Each row comes from the steps of one walk. Every step used is in the known rows, and no mark comes twice. Write the walk behind each row, first mark first.
Known rows:
M/Q/X: [ 0.10  0.08 -0.23 -0.32  0.00 -0.19  0.06 -0.39  0.05 -0.31  0.10  0.04
  0.18 -0.04 -0.08  0.36 -0.01 -0.12 -0.22 -0.18]
Y/M/Q/N: [ 0.34  0.12 -0.08  0.05  0.01  0.08  0.09 -0.03 -0.13  0.14 -0.14  0.22
  0.38 -0.11 -0.17  0.14 -0.12 -0.09 -0.07 -0.16]
N/Y/K/Q: [ 0.19 -0.20  0.25  0.06  0.35 -0.07 -0.02 -0.03  0.13  0.26 -0.10 -0.13
 -0.42  0.04 -0.07 -0.21  0.13  0.02 -0.03  0.34]
M/Q: [ 0.25 -0.12 -0.32 -0.47 -0.13  0.04  0.16 -0.25 -0.18  0.05  0.14  0.03
  0.14  0.04 -0.23  0.37 -0.20 -0.09 -0.40 -0.20]
Q/X/Y: [-0.26  0.09 -0.09 -0.08 -0.28 -0.01 -0.10 -0.01  0.16 -0.29  0.18 -0.17
 -0.05 -0.12  0.22 -0.02  0.05 -0.15 -0.01 -0.06]
V/X/Y: [-0.35 -0.18 -0.21 -0.13 -0.28  0.12  0.09  0.10 -0.12 -0.12  0.36 -0.11
 -0.01  0.26  0.00  0.06 -0.09  0.00  0.01 -0.07]
N/Q: [ 0.18 -0.01  0.16 -0.18  0.24 -0.09 -0.02  0.01 -0.05  0.19  0.08  0.03
 -0.19  0.09 -0.03  0.04 -0.06  0.00 -0.20 -0.09]
M/Q/X/V: [ 0.01  0.07 -0.21 -0.29 -0.02 -0.08  0.10 -0.26 -0.06 -0.27  0.11 -0.03
  0.18  0.02 -0.17  0.21 -0.24 -0.15 -0.22 -0.29]
K/Y/M: [ 0.64 -0.01  0.34  0.07  0.01 -0.18 -0.14  0.48 -0.14 -0.03  0.04  0.40
  0.04 -0.15  0.05  0.16 -0.08 -0.07 -0.23 -0.12]
V/X/Y/K: [-0.37 -0.23 -0.10 -0.03 -0.07  0.17  0.21 -0.12 -0.23  0.10  0.40 -0.18
 -0.01  0.34  0.19 -0.05  0.19  0.01 -0.05  0.04]
X/Y/N/U: [-0.36 -0.11  0.02 -0.13 -0.17  0.04 -0.05  0.23 -0.38  0.21  0.11 -0.13
 -0.06  0.13  0.03 -0.19  0.16  0.28 -0.08  0.26]
K/Q: [ 0.43 -0.16  0.01 -0.08  0.06 -0.11 -0.15  0.09  0.08  0.08 -0.09  0.11
 -0.15 -0.04 -0.27  0.04 -0.24 -0.09 -0.16 -0.11]
V/X: [ 0.04 -0.16 -0.05 -0.10  0.09 -0.14  0.08 -0.03 -0.17 -0.21  0.40  0.10
  0.14  0.44 -0.17  0.20 -0.06 -0.01 -0.15 -0.12]
M/Q/X/Y/N: [-0.30  0.17 -0.25 -0.11 -0.23 -0.02  0.04 -0.12 -0.07 -0.13 -0.10 -0.11
  0.13 -0.13  0.10  0.11  0.24  0.16 -0.07 -0.05]
K/Q/X/Y/M: [ 0.03  0.11  0.16  0.23 -0.15 -0.17 -0.24  0.40  0.23 -0.14 -0.21  0.16
 -0.20 -0.47  0.18 -0.13 -0.15 -0.10  0.28 -0.13]
X/Y/M/Q: [ 0.01 -0.04 -0.28 -0.29 -0.46  0.25  0.19  0.17 -0.26  0.19  0.04  0.06
  0.04 -0.33  0.07  0.18 -0.29 -0.07 -0.13 -0.24]
V/X/Y/M/Q/N: [-0.29  0.04 -0.26  0.11 -0.21  0.22  0.19  0.08 -0.13  0.03 -0.05  0.08
  0.30  0.05 -0.05  0.08 -0.11  0.02  0.27 -0.08]
M/Q/N: [ 0.20  0.04 -0.29 -0.15 -0.03  0.15  0.08 -0.33  0.01  0.09 -0.10 -0.03
  0.32  0.09 -0.30  0.18 -0.04 -0.11 -0.18 -0.05]
V/X/Q/N: [-0.14 -0.04 -0.12  0.12  0.03  0.37  0.17 -0.19 -0.04  0.03  0.15 -0.02
  0.22  0.46 -0.08  0.07 -0.03  0.23  0.17  0.02]
Q/X: [ 0.14  0.09  0.08 -0.06  0.09 -0.27 -0.12 -0.14  0.11 -0.38  0.22  0.05
  0.12  0.04  0.04  0.12  0.08 -0.14 -0.17 -0.13]

Which walk is each row?
[-0.24 -0.10 -0.29 -0.20 -0.33  0.14  0.26  0.16 -0.31  0.00  0.19  0.13
  0.11  0.00  0.02  0.26 -0.24  0.04  0.06 -0.22] | V/X/Y/M/Q
[-0.29  0.06 -0.39 -0.35 -0.38  0.06  0.08 -0.25  0.11 -0.23  0.05 -0.18
  0.02 -0.21  0.09  0.21 -0.04 -0.12 -0.06 -0.12] | M/Q/X/Y
[-0.26  0.19  0.05  0.15 -0.14 -0.08 -0.14  0.11 -0.03 -0.20  0.03 -0.11
  0.07 -0.05  0.21 -0.13  0.33  0.14 -0.02  0.02] | Q/X/Y/N
[ 0.09  0.03 -0.01 -0.10  0.11 -0.04  0.07 -0.06 -0.25  0.20 -0.10  0.20
  0.29  0.01 -0.21  0.07 -0.10  0.01  0.03  0.10] | Y/M/Q/N/U
[-0.13  0.12  0.07  0.27 -0.05 -0.18 -0.28  0.23  0.17 -0.10 -0.31 -0.03
 -0.15 -0.21  0.06 -0.21  0.20  0.17  0.18  0.05] | K/Q/X/Y/N
[-0.37  0.17  0.08 -0.08 -0.01 -0.09 -0.11  0.02  0.23 -0.07  0.00 -0.17
 -0.30 -0.15  0.29 -0.11  0.10 -0.02  0.13  0.00] | N/Q/X/Y
[-0.13 -0.01  0.14  0.18  0.17  0.52  0.21 -0.29  0.05  0.40 -0.01 -0.32
 -0.12  0.23  0.19 -0.26  0.28  0.23  0.09  0.45] | X/Q/N/Y/K
[ 0.36  0.15  0.14 -0.02  0.03 -0.25 -0.03  0.22 -0.06 -0.27 -0.10  0.33
  0.14 -0.24 -0.01  0.24 -0.22 -0.10 -0.10 -0.26] | K/Y/M/Q/X/V
[-0.21  0.09  0.22  0.36  0.12  0.29  0.16  0.21 -0.02  0.04  0.06  0.08
  0.00  0.27  0.08 -0.09 -0.01  0.35  0.45  0.26] | V/X/Q/N/Y/M
[-0.10  0.06  0.04  0.07 -0.05  0.46  0.08 -0.08  0.17  0.18 -0.06 -0.25
 -0.13  0.15  0.00 -0.14  0.01  0.22  0.15  0.35] | X/Q/N/Y
[ 0.02 -0.24 -0.05 -0.01 -0.09  0.20  0.00  0.01  0.02  0.39 -0.09 -0.17
 -0.29 -0.12  0.09 -0.22  0.01 -0.08 -0.05  0.07] | X/Y/K/Q
[ 0.19  0.02  0.12  0.10  0.17 -0.26 -0.20  0.07  0.20 -0.23 -0.11  0.04
 -0.11 -0.05 -0.22 -0.11 -0.28 -0.15  0.01 -0.19] | K/Q/X/V
[-0.11  0.01 -0.07  0.03 -0.19 -0.10 -0.23  0.11  0.36 -0.18 -0.17 -0.11
 -0.25 -0.27  0.06 -0.11 -0.08 -0.12  0.18 -0.02] | K/Q/X/Y
[-0.23 -0.32 -0.07  0.08  0.05  0.07  0.10  0.00 -0.04  0.20  0.07 -0.11
 -0.22  0.19  0.03 -0.14  0.06  0.03  0.13  0.08] | V/X/Y/K/Q
[ 0.02  0.18  0.26 -0.03  0.36 -0.34 -0.12 -0.12  0.17 -0.17  0.04  0.04
 -0.13  0.01  0.12  0.03  0.13 -0.03 -0.02 -0.06] | N/Q/X
[-0.04 -0.09 -0.02  0.30  0.01  0.28 -0.07 -0.06  0.20  0.44 -0.32 -0.23
 -0.10 -0.08  0.02 -0.40  0.15 -0.08  0.17  0.22] | X/Y/K/Q/N
[ 0.16 -0.04  0.22  0.20  0.38 -0.20 -0.07 -0.15  0.08 -0.01 -0.05 -0.02
 -0.09  0.02 -0.04 -0.23  0.00 -0.11 -0.04 -0.08] | Y/K/Q/X/V
[ 0.34 -0.07  0.15  0.34  0.39  0.03 -0.08 -0.20  0.14  0.34 -0.27 -0.01
  0.05  0.10 -0.15 -0.25  0.18 -0.09  0.02  0.16] | Y/K/Q/N
[-0.55  0.07 -0.19 -0.27 -0.14 -0.14  0.01 -0.14 -0.20 -0.07 -0.03 -0.14
  0.04 -0.02  0.06  0.02  0.26  0.27  0.05  0.22] | M/Q/X/Y/N/U
[-0.11  0.17  0.13  0.13 -0.25 -0.07 -0.10  0.29  0.02 -0.24  0.13  0.08
  0.03 -0.31  0.34 -0.05 -0.02 -0.14  0.08 -0.16] | Q/X/Y/M
[ 0.28  0.10  0.39  0.47  0.26 -0.09 -0.24  0.42  0.28  0.14 -0.43  0.13
 -0.19 -0.18 -0.17 -0.31 -0.08  0.00  0.33  0.26] | K/Q/N/Y/M
[ 0.60 -0.03  0.03 -0.20 -0.07 -0.12  0.02  0.23 -0.19  0.05 -0.08  0.38
  0.10 -0.23 -0.07  0.40 -0.17 -0.05 -0.27 -0.18] | K/Y/M/Q
[-0.37 -0.06  0.13  0.26  0.30  0.41  0.29 -0.32  0.01  0.21  0.14 -0.25
 -0.06  0.54  0.14 -0.17  0.33  0.36  0.29  0.48] | V/X/Q/N/Y/K
[ 0.44  0.17  0.13 -0.06  0.05 -0.36 -0.07  0.12  0.04 -0.31 -0.11  0.39
  0.15 -0.30  0.08  0.39  0.02 -0.07 -0.09 -0.15] | K/Y/M/Q/X
[ 0.05  0.08  0.09 -0.01  0.06 -0.15 -0.06 -0.03 -0.01 -0.33  0.23 -0.02
  0.12  0.09 -0.06 -0.03 -0.16 -0.17 -0.17 -0.24] | Q/X/V
[ 0.09 -0.18  0.21  0.18  0.48 -0.11 -0.10 -0.22  0.02  0.41 -0.23 -0.03
 -0.03  0.20 -0.19 -0.33  0.20  0.02  0.12  0.40] | Y/K/Q/N/U
